Each row was made from one small tree. The marks that hang from a mark follow it in brackets, in alphabetical order. Every link used is in the known rows. Write each row's tree.
Known rows:
mepus{belid{gupu{dafebo} neki} rodor}: [ 2.41  4.14  3.95 -3.77  1.50  1.56 -1.59  0.44 -2.09 -3.23 -1.33  0.92
  0.04  1.03  4.74  0.12 -0.89  2.75  2.92 -1.93  0.78 -3.53 -0.24]
belid{gupu neki{lupu{mozubud}}}: [ 1.00  5.23  2.51 -3.75 -2.38 -0.17 -0.19  1.34 -4.28  0.29 -0.58 -2.52
 -1.80  1.70  2.50 -0.34 -3.49  1.84 -1.50 -1.06 -0.66 -2.07 -2.73]
gupu{rodor}: [ 0.48 -1.24  0.07  0.37  0.90  2.65 -0.69 -0.76 -0.52 -0.08 -0.03  1.85
 -1.69 -0.23  0.09  1.85 -0.04  1.68  1.75 -0.77 -0.29 -0.44  0.09]
dafebo{mepus{belid}}: [-1.45  2.15  1.46  0.15 -0.55  1.45 -1.62  0.82 -2.91 -0.30 -1.95 -2.03
  1.49  0.66  0.75 -0.75  0.78  0.68  0.81 -1.05  3.32 -0.26  0.55]
belid{gupu{dafebo rodor} neki}: [ 2.39  1.33  1.74 -1.49  1.85  2.47 -0.97  0.00 -1.36 -0.23 -0.28  0.99
 -2.76  1.34  3.37 -0.05 -0.77  3.72  2.72 -1.57 -2.25 -3.39 -1.35]
belid{gupu{dafebo} neki{lupu{mozubud}}}: [ 2.55  6.48  3.24 -2.58 -1.66  0.46 -0.73  0.81 -3.17 -1.29 -0.65 -1.67
 -2.15  1.01  3.45 -0.98 -3.28  2.76 -0.72 -2.12 -2.04 -1.81 -3.17]
mozubud{lupu rodor{mepus}}: [-0.47  2.78 -2.72  1.50  0.59  1.80  1.15 -1.07 -1.98  1.71 -1.74  0.54
  0.56 -3.45  0.73  2.59 -2.09  1.03 -2.41 -1.27  0.71  0.52 -0.39]
rodor{mepus{belid{gupu{dafebo} neki{lupu}}}}: [ 1.10  6.81  1.85 -2.96  0.27  2.86 -1.48  1.54 -5.70 -2.12 -0.51 -1.71
  0.97 -0.38  1.73  1.96 -1.06  3.83  1.23 -2.10  1.35 -2.20 -1.43]
rodor{mepus{belid}}: [-1.08  2.17  0.03 -0.69  0.02  2.06 -0.26  0.59 -2.90 -1.04 -0.51  0.43
  1.92 -0.76 -1.07  1.98  0.56  0.72  0.67 -0.33  3.31  0.16  0.83]
lupu{mozubud{rodor{mepus}}}: [ 0.36  3.22 -0.45  0.69 -1.62  1.48  2.07 -0.80 -1.63  1.76 -1.40  2.33
 -1.58 -1.41  1.30  0.66 -2.60  0.34 -1.30 -1.14  1.08 -0.39  0.18]
mepus{belid{neki{lupu}} rodor}: [ 1.13  4.31  2.74 -3.61  0.09  1.74 -2.15  0.17 -4.62 -3.16 -1.61 -0.43
  1.20 -0.49  1.86  2.34 -2.51  2.08  1.90 -1.31  1.13 -1.39  0.05]
belid{gupu}: [ 0.21  0.32  0.50 -2.36 -0.36  0.23  0.48  1.11 -0.68  0.90  0.63 -0.73
 -0.21  1.29  1.54 -0.10 -0.16  0.75 -0.20 -0.47  0.89 -1.70 -0.84]
neki{belid lupu{mozubud}}: [ 0.94  6.01  1.61 -1.34 -2.69  0.96 -0.69  0.62 -3.40 -0.88 -0.39  0.37
 -2.41 -0.68  0.14  3.15 -3.24 -0.41 -1.01 -2.80  0.64  0.10 -3.28]
gupu{belid{neki{lupu}} dafebo{mepus{rodor}}}: [ 2.67  6.11  4.22  0.71  1.81  1.43 -3.58 -1.04 -4.29 -2.18 -4.17 -0.54
 -1.94  0.44  1.88 -1.25 -1.35  4.40  2.52 -1.32  1.81 -1.05 -0.67]
mepus{belid}: [-0.25  1.46  0.94 -1.23 -0.54  1.01 -0.79  0.59 -1.45 -2.01 -0.53  0.33
  1.47  0.22  0.68  0.88  0.31  0.03  0.66 -1.40  1.35  0.22 -0.40]
gupu{belid{neki} rodor{mepus}}: [ 1.12  1.34  0.69 -0.23  2.58  2.02 -1.42 -0.67 -4.27  0.76 -2.41  2.41
 -3.15  1.51 -1.40  0.93 -0.76  3.50  2.31 -0.08  1.63 -0.84 -0.48]
dafebo{mepus{belid{gupu neki{lupu}} rodor}}: [ 0.22  5.42  3.79 -4.52 -0.53  2.61 -2.73  1.45 -6.98 -0.78 -2.49 -2.99
  1.01  1.08  3.29  0.74 -1.34  3.59  1.85 -1.73  4.12 -3.56  0.42]
dafebo{mepus{rodor}}: [-0.24  1.13  1.60  0.76  0.33  1.55 -1.11 -0.47 -1.26  0.65 -1.83 -0.63
  0.00 -0.26  1.04 -0.26  0.15  1.34  1.69  0.42  3.69 -1.05  2.50]
gupu{belid rodor}: [ 1.66 -0.28  1.14  0.46  1.70  1.77 -1.57 -1.06 -1.66 -0.93 -1.61  3.46
 -2.78  1.42 -0.11  0.93 -0.19  2.26  1.90 -1.50  0.72  0.42 -1.62]
mozubud{lupu rodor{mepus{belid}}}: [-0.91  4.23 -1.64  0.33  0.05  2.94  0.54 -0.54 -3.28 -0.43 -2.25  0.85
  1.77 -3.20  1.25  3.13 -1.95  0.77 -2.11 -2.28  1.90  0.57 -0.81]

Write each row's tree:
[ 1.15  6.92  0.32 -2.93 -2.39  2.85  1.51  0.99 -5.78  2.12 -0.55  2.17
 -2.70 -1.41  2.08  4.29 -3.85  1.20 -1.62 -3.48  2.41 -2.53 -2.95] : neki{belid{gupu} lupu{mozubud{rodor{mepus}}}}
[ 0.75  2.90  1.22 -3.93 -0.44  0.12 -0.73  1.43 -4.22  0.83 -0.03 -2.79
 -0.28  1.13  1.78  0.38 -1.74  2.31 -0.42 -0.88 -0.61 -2.70 -1.89] : belid{gupu neki{lupu}}
[ 1.53  6.39  4.25 -3.53 -1.48  1.59 -2.04  0.19 -4.77 -3.27 -2.14 -0.01
 -0.20  0.22  2.44  1.33 -4.19  1.63  0.85 -1.87  1.30 -0.85 -0.93] : mepus{belid{neki{lupu{mozubud}}} rodor}
[ 2.76  4.61  1.56 -1.70  1.10  4.71 -2.05  0.37 -3.49 -1.89  0.89  2.09
 -2.99 -1.26  2.16  5.29 -1.15  3.22  2.44 -4.35 -0.27 -2.30 -3.56] : neki{belid{gupu{dafebo rodor}} lupu}
[-0.49  2.73  2.54 -0.30  0.00  2.16 -1.95  0.14 -2.73 -1.53 -2.42 -0.22
  1.51  0.07  1.63  0.55  0.44  1.44  2.23 -0.77  4.88 -1.03  2.22] : dafebo{mepus{belid rodor}}
[-1.02  3.09  0.53 -1.90  0.54  1.03 -0.54  0.80 -3.77 -0.29 -1.36 -0.69
  1.24  0.52 -0.52  0.58 -0.04  1.42  0.94  0.13  2.00 -1.28  0.58] : rodor{mepus{belid{neki}}}
[ 0.91  3.96  3.23  1.07  0.82  2.88 -2.56 -0.53 -1.36 -3.15 -2.74  0.36
  1.08 -0.88  2.49 -0.19  0.70  2.31  3.21 -1.83  3.56 -0.66  1.79] : gupu{dafebo{mepus{belid rodor}}}
[ 1.30  3.36  1.53 -0.11  1.48  4.24 -1.79  0.65 -3.23  0.80 -0.79  1.47
 -3.41  0.51  2.42  2.00  0.97  3.11  2.99 -3.28  2.02 -3.61 -1.57] : neki{belid{gupu{dafebo{mepus} rodor}}}
[ 1.48  5.30  1.89 -0.65  0.83  5.37 -2.84  0.56 -5.03  0.15 -0.66  0.24
 -2.81 -0.80  2.30  3.63 -0.31  3.82  2.52 -4.18  1.90 -2.86 -2.44] : neki{belid{gupu{dafebo{mepus} rodor}} lupu}
[ 2.73  3.05  2.29  0.43  2.19 -1.19 -1.75 -0.53 -1.11 -1.99 -2.57  0.99
 -2.49  1.84  1.07 -2.76 -0.22  2.32  1.31 -1.11 -1.34 -0.38 -2.31] : gupu{belid{neki} dafebo}
[ 2.44  3.25  3.52 -2.67  0.91  2.45 -1.22  0.33 -1.00 -4.13 -0.32  2.09
  0.79 -0.24  4.05  1.22 -0.19  2.32  2.55 -2.40  2.11 -2.17 -0.22] : mepus{belid{gupu{dafebo}} rodor}
[-0.10  2.09  0.54 -1.71  1.61  3.56 -1.17  0.15 -4.50 -0.32 -1.50  1.51
 -0.32  0.24 -0.48  2.27 -0.36  2.97  2.79 -0.42  1.81 -1.54  0.62] : gupu{rodor{mepus{belid{neki}}}}
[ 1.71  2.36  0.49 -0.93  2.41  3.69 -0.57  0.01 -2.83  0.76 -0.33  1.02
 -2.36  0.34  1.62  1.07 -0.34  4.43  2.72 -0.72 -0.09 -3.16  0.03] : belid{gupu{dafebo rodor{mepus}} neki}
[ 1.83  5.56  3.28 -1.62  1.05  2.47 -2.45  0.31 -4.23 -0.42 -1.99 -2.70
 -0.63 -0.02  3.82 -0.35 -1.49  4.51  2.17 -1.30  1.44 -3.62  0.22] : belid{gupu{dafebo{mepus{rodor}}} neki{lupu}}
[ 0.97  6.00  0.70 -3.12 -1.95  1.68  1.49  0.53 -5.53  2.59 -1.54 -0.31
 -1.95 -0.18  3.03  0.99 -4.38  2.70 -1.75 -1.59  0.24 -2.90 -1.73] : belid{gupu neki{lupu{mozubud{rodor{mepus}}}}}
[-0.57  4.22 -1.18 -2.07 -0.21  3.12  1.01  0.51 -4.20  0.07 -1.39  0.20
  1.84 -2.01  2.72  3.24 -1.71  1.73 -2.15 -2.72  2.56 -1.12 -1.58] : mozubud{lupu rodor{mepus{belid{gupu}}}}
[ 0.16  4.26  0.67 -0.56 -2.05  2.40  1.47 -0.08 -3.10 -0.13 -2.21  2.74
 -0.15 -1.12  1.63  1.52 -2.31  0.50 -0.90 -2.31  2.29 -0.09 -0.24] : lupu{mozubud{rodor{mepus{belid}}}}
[ 1.32  6.14  2.40 -3.02 -2.32  0.77 -0.34 -0.02 -4.84 -1.29 -2.72  0.31
 -0.80 -0.30  3.56  0.76 -4.68  1.38 -0.99 -3.64 -1.22 -1.19 -2.65] : mepus{belid{neki{lupu{mozubud{rodor}}}}}
[ 1.92  0.42  1.40 -0.80  2.12  0.88 -1.66 -0.72 -3.02 -0.23 -2.40  2.25
 -3.42  2.53  0.18 -0.29 -0.73  2.78  2.26 -0.84 -0.44 -0.96 -1.76] : gupu{belid{neki} rodor}
[ 3.11  1.23  1.98  2.03  2.44  2.54 -2.01 -1.63 -0.73 -2.68 -1.51  4.29
 -3.38  0.63  0.72  0.72  0.17  3.09  2.74 -2.51 -0.66  0.79 -2.02] : gupu{belid dafebo rodor}
[-0.08  3.45  3.63 -3.95  0.26  1.29 -1.83  1.38 -4.70 -0.13 -2.60 -1.88
  0.71  2.35  3.62 -0.83 -0.13  2.64  2.42 -0.64  4.33 -4.27  1.14] : dafebo{mepus{belid{gupu neki} rodor}}
[ 0.76  5.34  2.19 -0.89  0.17  1.35 -2.02  1.05 -4.31  0.74 -1.49 -4.31
 -0.66  0.71  2.77 -1.45 -0.70  3.78  0.60 -1.59  0.27 -2.93 -1.08] : belid{gupu{dafebo{mepus}} neki{lupu}}
[ 1.68  5.02  1.69 -3.93 -2.44  0.54  1.01  0.53 -4.28  1.40 -1.43 -0.66
 -2.47  0.61  4.66 -0.11 -4.80  2.02 -2.01 -2.80 -1.94 -2.88 -2.92] : belid{gupu neki{lupu{mozubud{rodor}}}}
[ 2.63  7.54  2.69 -2.07 -1.86  1.85 -0.81  1.23 -3.31 -1.63  0.41  0.89
 -2.75 -0.31  2.63  2.72 -2.72  1.28 -0.43 -3.98  0.01 -1.42 -4.47] : neki{belid{gupu{dafebo}} lupu{mozubud}}
[ 0.44  6.07  1.85 -1.79 -1.15  4.46 -1.43  0.18 -6.69 -1.33 -1.83  0.58
 -1.36 -0.36 -0.02  3.27 -3.27  3.54  1.37 -1.97  1.69 -0.53 -1.07] : gupu{rodor{mepus{belid{neki{lupu{mozubud}}}}}}
[ 1.66  6.18  1.84 -1.26 -1.60  3.03  1.15  0.32 -2.99 -1.28 -1.39  2.87
 -0.85 -0.69  4.24  0.74 -1.87  2.11 -0.18 -3.56  1.71 -1.73 -1.35] : lupu{mozubud{rodor{mepus{belid{gupu{dafebo}}}}}}
